Known rows, with every step that occurs:
k -> a -> c -> n -> e -> r: [  5  17   4 -17  10  -3 -14  -9  -8   8   1 -10  -4   0   0  11 -28  -1
  -2 -10 -25  -5  24   2 -11  -1   1 -11   6   2  -5  12 -12 -17  10   6
   1 -11   3  -3 -11  10 -20  19  -5   9   8  -4   2   4  -7   2  -7  -4
  -2  14  -3 -13  -3  -3  10 -31]
p -> u -> a: [  2   3   4  13   2  -5  16  10  12  -1   3   3   7  17 -15   1  14   1
  -5  16   7 -13 -14  -9   2  -5  12   9  -3   7  -3  -1   3  14 -12  -2
   3   4  -3   0  -1 -16   7 -15  -1  -9 -12   3  -3   9   2  -1   5   2
   3  -5  -3   2   7  19 -11   5]
p -> u -> a -> c -> n: [ -3   5  -1  16   9   5  15   0   6   0  -5   4  11  17  -6  16  -4  15
  -2   7  -7 -22  -1  -2 -17   6   8  11 -10  -1  -4   8  -7   4   2  -6
  13  -1  -9  -2 -16 -12   0  -6  -6  -7 -10   2   8  16   3  -1   0  11
  11  21 -14  -8   7  13 -11 -17]
d -> b -> c -> a -> u -> p: [ 20  -4 -14   9 -13  -3  15   7  14 -17   4   8  -6 -27   1 -10  20   1
   1 -13   5  16   1  23  19   1  -8   3  16   1   6  13  14  19  -8 -16
   9  13   4   1   4  -5  -8 -17  -4 -21  -6   3  15   7  11   1  -5   3
   2  -6   1  11 -18 -20 -15  28]
k -> p -> u -> a -> c -> n: [  0   7   7  22  10  14  25  11  14   6 -10  14  17  33 -13  28  -1  18
  -5  18  -9 -28  -3 -16 -16   0  15  15 -10  11  -1  10   1   8   0 -13
  18   5  -7  -4 -23 -14   1 -15  -7  -9 -20   4  10  27   7  -4   2  18
  11  17 -16 -15  14  23 -19  -6]
b -> d: [  3  -8 -14   6  -1 -33  -6 -18   8  -4  10 -19 -13 -31   3 -18  25  -8
   5 -17   9  18  -1  22   5   2 -16 -18  -4 -14   7  11   8  15 -16  -2
  -9  -1   1   3  13   8  15  -2  10   2   8  -9   6  -3 -13   1 -11 -19
  -6   7  12  18 -16  -6   5  18]
d -> b -> c -> a -> k -> p -> u: [ 21   2  -3  11 -14   3  26  15  21  -7  -6  11   1 -10  -3  -4  23   9
   1  -1   0  15  -2  12  22   1   4   6  14  18  10  10  18  20 -18 -26
  16  10  10   2  -8  -9  -6 -21  -5 -27 -19   3  18  14   9  -2  -7  10
   2  -4  -2   4 -13 -11 -20  38]
d -> b -> c -> n -> e: [ 16  -9 -22 -21   1 -35 -11 -21  -7 -23  14 -18 -20 -64   5   2   0  -2
   0 -50  -8  26  14  60  13  -7 -10 -12  15 -24  10  13   1  -2   3  -6
 -14 -13  -6   9   6  11 -20   3  -1  -2   4 -16  10   5  -8  21 -17  -8
   5  14  26  21 -35 -40   6   6]
u -> a -> c: [ -2   6  -5  25  -1  -8   5 -14   5  12   5   0  -2  15  -7   1   8   6
   0   4   3 -22  -2 -10 -22   3 -10  -3  -9  -9  -6  11   0   9   2   9
   9   3   0  -8  -2  -6   9   1   9   7   3   1   0   4  -5  -1   2  -2
   0  12 -10   3  10  20  -5 -14]
u -> a -> e -> r: [  9  12  11  -5   5  -6  -9 -13   3   4  10  -4   2  19 -14 -17   6  -7
  -1   7  -2 -11   0  -8   4   3   4   1  11   4 -14  -3 -14   1  -9  12
  -1   7  14  -6   5   3 -19  10   0   4   3   4 -10 -14 -16  -7   4 -10
  -9 -12   3   2  -2   6   0 -26]
e -> a -> c: [ -1   2  -5  14   6 -13 -12 -18   4  11   1  -8  -7  -3   9 -12   3 -11
   4  -9   9  -6   8  -1 -12  10 -15 -24  -9  -6  -7   3  -3  -2   6   9
   9   6   7   0   0   5   7  14   8  17  10   8   2  -1  -7  -2 -11 -11
  -6   2 -17   3  12  14  16 -11]
a -> u -> p: [  6  -8   2  18  -1  13   8  12   8   3  -1  17   2  10  -2  -4  16  -4
   3  13  17  -3  -9 -17   6  -4   5   6  -7   9   2  -5   7   8  -9  -7
   4   9   3   4   6  -3   6  -8  -1  -3 -12   4   0   2   3   4   0   5
  -2 -11  -1   1  15   3 -15  10]
c -> a -> e -> r: [  6   9   0 -21  -6  -9 -21 -18  -7  -5   4 -21  -6  -9   1 -22  -3 -10
   4  -7 -17  12  10   5  13  15 -11  -9  20  -5  -5  -3 -13  -9   1   7
 -10   1  13  -7   6  11  -8  11  -3   9  15   0  -4 -26 -16 -13   4 -18
  -3  -2   6   2 -15 -18  15 -11]
c -> n: [ -5 -10 -14  -7   7 -18 -13 -13  -6 -14   4 -16   3 -36   7   4   5  -1
   1 -18   2  15   1  23  -1   6 -16  -5  -8 -22   1   0  -7  -4   1  -4
 -15  -4 -12   6   7   6   3   0  -2   9   7 -11   3  -4 -10   2  -2 -10
  13  13  13  12 -16 -16   8   2]
p -> u: [ -1  -5  -2   9   2 -11   4  -2   6   0   1  -5  -5  -3  -3  -7  18  -5
   2   1   6   2  -7  -1   6   0   4  -2  -6   1   3  -5   4   9  -8  -4
  -5  -1  -1   4   5  -3  17  -8   2   1  -9  -2   1   1  -5   3  -1  -5
   2   3   3   7   5   4  -1  12]
u -> a -> c -> n -> m: [-17  -4  -2  -4   6   1  -3 -17 -11   2   0   6   6   2   6  18 -19   8
  -8 -12  -7 -10   7  10 -25   3  -3   5 -13  -7  -3   8  -7 -10  13  10
   5  -6 -20  -8  -5   0  -2  14  -1   5   7  -2  -3   9   4   7   1   8
   4  20 -10  -3   3   5   1 -20]
d -> b: [  7  -6 -15   8  -4 -32  -4 -23   7  -3  14 -16 -10 -33  -1 -14  27  -1
   5 -23  11  16   0  23   6  -2 -19 -15   1 -15   3   4   6  13 -14  -1
  -7   3  -4   0   7   6  12  -2   7   8   6 -10   2   0 -12   4  -6 -13
  -2   7  16  25 -14  -8   4  13]
u -> a -> e: [  2   4   5   9  -3  -4   1 -13  -2   5   4   0  -1  18 -16  -3  12   4
   7   9   2 -16 -16  -8  -4   2  -2   7   4  -5  -9  -4  -6   4  -7  10
   1   3   6  -8   2  -5  -5  -3   7   1   1   1 -11  -9 -14  -7   7  -3
  -3  -2   7   9  -1   4  -6 -13]
n -> c -> a -> k -> p -> u: [ -9   0  14   3  -5  30  15  25   4   8 -18  14   6  25   4   7  -9   9
  -2  21  -2   0  -5 -29   2  -7  15  14   0  18   6  -7  12   1   3  -7
   5   0   2  -1 -10  -4  10 -10   0  -9  -5   2   4   2  24  -3   5  16
  -4  -9  -9 -17  10  13  -9  20]
p -> u -> a -> c -> n -> e: [  2   5   1   0   4   8   8   8  -6   0  -3   3   0  19  -5  23 -24  12
  -2   1 -18 -23   5   0 -13  -5  19   8   0   3   2   6  -7  -8  10  -1
   8 -16  -6  -1 -17  -9  -8  -1  -8  -5 -10   1   1  16   5   9  -2  13
   5  17  -7 -14  11   1  -7 -24]
e -> r: [  5   2  -5 -10   7 -24 -17 -15   5  -2  14 -18  -4 -20   2 -23  12 -19
  -5 -12   4  15  12   7   9   2  -8 -16   1  -6  -4   0  -6   1  -6   6
 -13   4   5   3  15  12   1  12   1  15   7  -4  -1 -13 -15   2  -5 -22
  -4  -6   6   9  -5   1  13  -5]
c -> a -> u: [  1  -3  -9   0 -13   9  -5   8  -3  -7  -4  -4  -1 -14   8  -9   4  -3
   8   5   3  15  -8   1  10  10 -16  -1   0  -4   3  -5   2  -1  -3  -6
  -4  -1   2   2   9   1   7  -5  -1  -7   9   3   0 -11   3  -5   3  -7
   4  -3  -1   1  -7 -15   2  11]
k -> p -> u -> a -> e -> r: [ 13  16  27   4   8  13  16   9  17  10  -2  14  11  53 -25  -4   9   0
  -5  30  -8 -23  -5 -31  10  -5  31  13  11  32 -10  -5  -4  10 -15  -3
  11  13  17  -6 -11  -8 -15  -6  -6  -6 -23   9  -4   6  -6  -9   5   7
  -9 -17  -5 -13  14  22 -15 -12]
m -> n -> c: [-27  -8   1 -17   7  -8 -10 -10 -23   9   8  -4 -12 -16  10   1 -13  -5
  -7 -17   4   7  10   5  -8 -13   1  -6 -10 -17   8  -7   7  -7  22  19
 -18 -11 -14   7  10  19  17  18  14  21  10 -11  -5 -10  -1  12   8   0
  -5   6  16   9   0   2  20  -3]
c -> a: [ -3  -3 -17  -6  -9 -16 -10  -7  -4 -10   5 -21  -5 -28   5  -6   4  -5
   2  -9  -4  16  -1  13   5   8 -22  -9   3 -17   4   2   2   1   3   1
 -14  -1  -4  -4   8   1  15  -6   3   6  15  -5  -1 -11  -4  -8   6 -16
   9   4   7   9 -14 -11  14  16]

Rows:
[  9  -3   6  11   6  15   2  19  12   0  -3  19   9  13   3 -10   7 -14
   1  15  24  -2  -6 -14  10  -2   7  -4  -5  17  -7  -9   2   3  -9  -6
  11  16   8   8   4  -6  -5  -3  -5  -4  -9  15  -2   7   9  -1  -6   4
  -7 -29 -12  -6  19  10  -4   7]
e -> a -> u -> p
[  4   6  11  19   4   4  27  19  21   6  -1  14  12  34 -21  13  17   5
  -8  27   5 -19 -15 -22   2 -11  20  13  -4  19   0   0  11  18 -14 -10
   7  10  -1  -3  -9 -19   8 -24  -1 -10 -21   4  -1  20   6  -5   8  10
   1 -10  -4  -5  16  29 -17  16]
k -> p -> u -> a
[  7   4  10  18  -3  17  21  24  12   5  -5  19  15  31 -10  -1  14   7
   1  28  14 -14 -17 -21   2  -2  16  17  -5  19  -4  -6   2  11 -20  -8
  13   4   5   3  -2 -16  -3 -11  -5 -19 -18   9  -4   7   5  -1   3  12
  -1 -13  -8  -5  15  17 -22   2]
p -> u -> a -> k
[  9   2  18  12   5  22  13  29  20  10 -13  22  15  30  -1  -3  11  -6
   1  28  18  -4  -8 -26  12  -2  19   0  -5  35  -3 -13   6   3 -19 -15
  17  14  14   8  -7 -10  -3  -7  -7 -10 -21  16   0  13   8  -4  -9  11
  -7 -27 -17 -13  24  19  -8  16]
e -> a -> k -> p -> u
[ 10  14  19  -1   6   3   5  -1   9   4   2   3   5  36 -18 -15   8  -4
  -1  19  -6 -17  -3 -18   9   2  23  10  12  19 -11  -6 -12   5 -13   4
   7   7  14  -4  -4  -5 -16   2  -6  -6 -12   8  -7  -6 -11  -6   3   0
  -9 -13  -3  -6   7  12  -8 -23]
p -> u -> a -> e -> r
[-19 -12  -6  -8   6  -6 -15 -29 -16   2  -1  -4  -4 -18  18  11 -15   2
  -2 -26  -7   5  14  18 -21   7 -10  -6 -14 -13   4   4  -6 -15  18   8
  -3 -10 -18  -4   1  13   7  21   1  16  12  -7   2   1  -4  12  -6   0
   4  27  -5   4   1 -10   9 -15]
a -> c -> n -> m
[ -9   7   6 -25   1  -3 -24 -21 -15   0   0 -21 -13  -4   7 -21 -19  -8
  -1 -10 -17   8  14  -3   2   6  -5  -5  17 -10  -6  -5 -12 -13  16  19
 -13  -4   9  -8   4  19  -8  20   5  16  25  -4  -3 -29  -2  -6   4 -14
 -12  -4   4  -4 -15  -7  21 -18]
n -> c -> a -> e -> r
[  2  -4  -8 -31   9 -12 -25   0 -13 -14   4 -15  -3 -31  11   7 -25 -14
  -1 -20  -2  16  10  28   8  -3  -2 -17   5 -10  -2  -6 -12 -23   8   2
 -14 -11  -4   9   3   5 -16  11  -8   9  10  -1  -6   1  -2   8 -11  -9
   2  -8   8  -1  -8 -20  24  -8]
c -> n -> e -> a
[ -2 -17 -17 -20   4 -33  -9 -32  -5 -21  11  -9 -10 -63  12   0   8  -4
  -7 -52   1  32  12  62   6  -1 -12  -7   2 -18   7  10   3   1   2  -3
 -10  -4 -19   3  10  12 -13  11  -1  -1   7 -14  10   6  -4  19 -14  -3
   4  16  16  24 -34 -31   7  13]
d -> b -> c -> n -> m
[  1   4  -7  -5   3  -2  -4  -6 -11   0   3  -3  -3   2  -1  22 -25   9
  -1  -9 -15 -16   8   9 -19  -3   0   0   0 -13  -1  10  -8 -11  15   7
   1 -15  -7  -3  -9  -2 -11   7  -2   5   4  -4  -2   8  -2   7  -2   4
   6  18   0  -6   1  -5   1 -27]
u -> a -> c -> n -> e
[-18  -5 -10 -11  -3 -11 -12 -11 -12  -4   1 -21 -12 -23  10  -4 -12  -3
  -4 -13  -4  13   3   6  -5  -2 -16  -5   1 -22   3   1   3  -3  17  13
 -17  -6  -9  -4   6   7  16   2  11  13  25 -11   0 -14  11  -2   7 -10
   0   4   5   5 -14   0  19  10]
n -> c -> a
[  3  10  12  33   3  11  29   9  20  19  -6  18   7  49 -17  14  11  13
  -4  25  -2 -35  -6 -33 -16  -4  17   8  -9  19  -2   9  10  18  -4  -6
  21   9   3  -8 -18 -16  13 -15   3  -5 -20   7   6  23   5  -4   3  14
  -1   6 -19 -12  26  37 -20   1]
k -> p -> u -> a -> c
[ -4  -1  -9   2  12  -9 -16 -16  -1  -3  -3 -12   3 -18  15   1  -9  -6
   2 -16   2   1  12  16 -13  13 -17 -19 -10 -13  -8   4 -12 -10  11   1
   6   2  -4   4  -4   7  -4  14  -1  14  11   4   7   4  -4  -1 -13  -8
   5  12 -14   0  -1   0  18 -18]
e -> a -> c -> n
[  3  -5 -22  -6  -8 -27  -8 -12   0 -17   6 -19 -14 -46   5 -10  11  -9
  -1 -22  -4  21   1  33   9  10 -22  -9   8 -22   4  12   5   7   6  -3
 -12   1   1   0  14   2   2  -6   5  -1  11  -5   8 -11  -3  -1   1 -17
  10   5   7  15 -27 -18  10  23]
b -> c -> a
[  5   2   1  14  -5   7   8  11   6   4   2  13  12  14  -7  -3  12   4
   2  18  18  -8 -15 -13  -2  -1  -3   8  -7   3  -6  -2   0   6 -15   0
   6   5   5   0   7  -9  -4  -4   1  -8  -4   3  -7  -1  -2  -3   4   2
   0 -11  -2   2   6  11 -14  -1]
u -> a -> k
[  8  -1  14  19  -3  20  19  21  17  11 -11  21  10  28  -6   1  20   4
   4  25  12  -5 -12 -28   8  -4  17   9  -8  25   5  -9  11   9 -18 -16
  10   6  10   5  -5  -7   9 -13  -3 -10 -25   5   2   9   2   1  -3  12
  -2  -9  -6  -6  19  12 -21  19]
a -> k -> p -> u
[-19   0  18 -14  -5  37  17  33 -12  12 -14  21   8  24   8  15 -23  10
  -6  19  -6   2   5 -24   3 -12  24  15  -1  21  14 -10  15  -8  13  -2
   3  -7  -6   5  -9   3  11  -1  -1  -7 -11   3   0   3  21  -1  13  24
  -3  -5  -1 -19  14   6  -2  15]
m -> n -> c -> a -> k -> p -> u
[-12  -5  -3  -7  -8  11  -9   4 -10   1  -6  -4  -3  -9  15  -7 -12   3
   2   0   3  13  -1  -7  -5   1 -12   3  -1 -10   3  -4   2  -8   9   9
  -7  -6   0  -1   6   7   7   6   7   3  18  -5  -1 -16  14  -1   3  -1
  -4  -4   0  -2  -7  -2   7   6]
n -> c -> a -> k
[  5  -4  -3   7 -11  17   6  20   4  -7  -4   9   5   3   3  -1   3  -1
   2  13   4   4  -7 -10  10   3  -3   8   3   6   4  -2   6   4  -2 -10
   2   7   0  -2   3  -7   7 -14  -7 -10  -2   6   0  -1  12  -8   7   3
   6 -10  -3  -5   5  -7  -9  18]
c -> a -> u -> p
[ 11  -5   5 -18   7  21  -8  28  -5 -11  -5  15   7   1   9  11 -25 -10
   0   2   5   3   5   4  13  -9  16   0   5  14  -1 -10  -8 -18   3  -8
   2  -2   0  11  -3  -2 -24   2 -17  -6  -8  10  -5  11  13   9 -11  10
  -1 -22  -2 -16  11 -15   2  -7]
c -> n -> e -> a -> u -> p
[-20  -5   6 -16  -4  30   5  25 -20   3  -4  18   1   7  12   9 -26   2
  -8   6  -1   2   8 -13   1 -12  12  12  -1   4  11  -6  10  -8  22   7
  -3  -4 -11   5   1   7   8   3   1  -1   2   2  -1  -4  22   2  16  18
  -2  -7   2 -12   8  -3   5   5]
m -> n -> c -> a -> u -> p
[  8  -4   0 -26   4   8 -20  14 -12  -9  -3   1   6 -17  16   4 -25  -9
   5  -7   5  14   6  15  10  -1   2  -9   2   2  -2 -12 -13 -26   0  -3
  -3 -10   4  13   3   5 -25  14 -13   0   4   6  -8  -1   1   8 -14   0
  -1 -16   1  -7  -1 -23  12 -12]
c -> n -> e -> a -> k
[-16  -3   1 -11  -7   1 -16 -20 -19   2  -5 -16 -17  -5   5  -7 -12   3
   7  -8 -12   4  -2  -3  -6   4 -12   1   9 -18   0  -6  -4  -9  18  17
 -12  -8   2  -9   2  12   7   7  12  12  23  -8  -4 -25   1  -5   8  -6
  -6   5   8   4 -15 -10  15  -6]
n -> c -> a -> e
[  0   8   4  28   1   2  19  -1  11  13  -2   8   1  32 -11   3   9   9
  -1  14   0 -28  -6 -18 -16   2   9   5  -8   7  -4   7   2  13  -2   2
  16   2   1  -5  -9 -13  12  -6   4  -3 -11   6   3  12   1  -1   1   7
   0  10 -17  -5  19  27 -12 -11]
p -> u -> a -> c
[ -2   9  11   9  -5  -3  -2 -16  -2  14  -3  -2  -6  15 -15  -2  15   5
  13  11  -2  -9 -15 -14  -5   4  -8   1   1   2  -8  -2  -1   3  -9   6
   1   3   9  -8  -3   0   1  -3  10   2   3  -4  -8  -6 -18 -12   6  -4
  -5   4   8   8  -6   2  -4  -4]
k -> a -> e
[  3  -2  -9  -1 -15   5  -6   7  -3  -5  -2  -5   4 -14  10  -8   3   1
   8   3   4  16  -5   1   6  11 -18  -1   2  -4   3  -3   1  -4  -5  -4
  -3  -1   4  -1   9   0   6  -2  -2  -4   8   0  -3 -12  -1  -8   3  -7
   6  -2   2   3  -7 -14   1  13]
c -> a -> k
[-27  -2   5 -28  -6   7 -14 -12 -35   5  -1  -9 -14  -5   9   2 -26   4
   3 -12 -16   6   8   3  -4  -1  -3   1   8 -14   7  -9  -1 -17  29  22
 -14 -14  -8  -3   3  19   8  17  10  15  18  -6  -8 -23  -2  -3  15   2
  -5   9  16   1 -11 -17  22 -12]
m -> n -> c -> a -> e
[  1  -9 -12 -24   3 -15 -19  -6 -16 -13   6 -16  -8 -33   6  12 -16  -4
   1 -23  -9  14   7  26   3  -6  -4  -7   2 -18   6  -2  -7 -17   8   1
 -21 -18  -9   6   5   8  -5   5  -4  10   6 -12  -4  -3  -7  13  -4  -8
   7  10  20   5 -12 -26  11  -4]
c -> n -> e
[  8   4  10  19  -3  16  19  21  16  11  -2  24  18  31 -13   8  15   8
  -1  28  16 -13 -15 -27  -2  -8   6  12  -8  16  -3  -1   8  11 -18  -7
  11  12   6  -2  -1 -12  -4 -13   1 -10 -14   5  -5  10   2  -6   5   9
  -1 -15  -4  -4  13  21 -21  11]
u -> a -> k -> p
